In the rows, zero is written as 128.
Known rows, with every step that occurs
Q-H-E: [ 60 110  59 158 155 123 143 128 135 108  99  92 158 136  92  58 126 140
 120]
Q-V-J: [ 71 106  86 154 132 134 124 132 148  96 109 105 155 160 139 113 148 134
 114]
Q-V-J-H-E: [ 71 111  86 149 144 131 127 143 131 104 102  77 165 156 132  76 154 146
 115]
Q-H-E-F-J-V: [ 49 122  69 125 176 124 119 118  91 116 117  69 160 148  80  25 146 148
  85]
E-F-J-V-Q-H: [ 56 112  81 124 205 116 140 125 103 112 132  88 136 157  94  59 147 144
  82]
M-J-V-Q: [ 60 116 112 131 154 106 149 133 177 115 125 120 115 143 141  78 150 118
  97]
M-J-F-Q: [ 69 143  96 103 131 111 123 137 154 109 130 118 100 133 127  98 127 128
 100]
E-V-J-F-Q: [ 97 111  88 112 175 111 110 147 143 119 126  81 125 184 136 106 126 148
 104]
M-J-V: [ 55 123 110 132 126 117 140 131 163 117 117 116 120 127 128  78 155 118
  94]
M-J-F-Q-H-E: [ 50 141  72 119 146  96 119 134 126 100 122  89 124 142 110  55 129 141
 106]
J-F-Q-H-E-V: [ 75 100  55 126 194  92 115 141 119 126 114  67 144 157 103  72 119 151
 111]
H-Q: [ 69 126  75 134 136 143 138 134 197 117 114 101 118 118 104  94 100 110
 119]
F-J-V: [ 71 115  87 106 154 135 139 134 146 119 123 107 134 131 121  67 144 129
  86]
E-V: [ 87  92  82 160 160 123 135 135 153 133 107 107 140 145 117 103 128 129
 116]
M-J-H-Q-V: [ 42 132  98 150 119 123 134 146 164 108 120  96 112 107 122  97 145 113
 116]
H-Q-V-J-F: [ 56 128  80 114 128 132  99 138 161 100 124  74 128 153 132 105 118 116
 113]
H-Q-V: [ 58 111  73 142 133 133 125 133 185 112 112 102 135 119 119 118 115 108
 120]
V-J-F: [ 75 129  90 113 134 138 122 136 141 105 119  93 127 161 123  87 126 134
 105]
J-H-E-V: [ 89  95  84 156 172 119 139 145 136 143 101  77 151 142 109  66 136 142
 117]

Rows
[ 91 106  77 138 203 116 135 147 124 136 123  78 145 169 126  42 134 149
 112] => F-J-H-E-V-Q
[ 69 115  72 143 179 117 142 126 126 106 114 103 135 136  76 108 128 150
 101] => E-F-Q-H
[ 66 126  85 108 161 134 110 116 120 129 120  81 157 150  97  34 136 135
  83] => H-E-F-J-V
[ 58 128  95 113 127 101 108 135 143 103 129 120 119 131 142 121 143 127
 100] => M-J-F-Q-V
[ 80  93  56 157 194  96 132 138 139 122 105  78 155 157 103  78 124 153
 120] => F-Q-H-E-V
[ 85 108  89 130 155 124 109 141 128 121 118  78 133 181 131  89 132 140
 109] => E-V-J-F
[ 75 111  88 104 184 123 146 136 157 119 131 111 129 150 135  69 137 130
  88] => F-J-V-Q
[ 57 108  65 121 199 109 143 133 129 112 122  82 152 158 114  26 138 143
  97] => F-J-V-Q-H-E
[ 88 105  79 161 157 125 112 133 145 122 105  72 162 189 128  62 130 144
 125] => H-E-V-J
[ 86  96  72 160 159 121 121 130 149 137 102  88 160 155 116  73 121 131
 122] => H-E-V
[ 69 126  74 112 169 114 132 144 127  90 123  83 123 163 113  93 131 155
 103] => V-J-F-Q-H
[ 75 106  78 102 153 110 117 139 149 112 122 113 132 130 131 138 127 130
  98] => J-F-Q-V
[ 79 119  80 137 157 121  96 121 137 102 113  80 168 180 119 100 135 150
 107] => H-E-F-Q-V-J
[ 68  89  59 176 176 109 132 132 124 127  98  75 164 154  99  59 131 143
 125] => Q-H-E-V
[ 81 100  78 133 154 116 133 135 170 107 114 126 142 130 130 143 132 133
 108] => F-Q-V
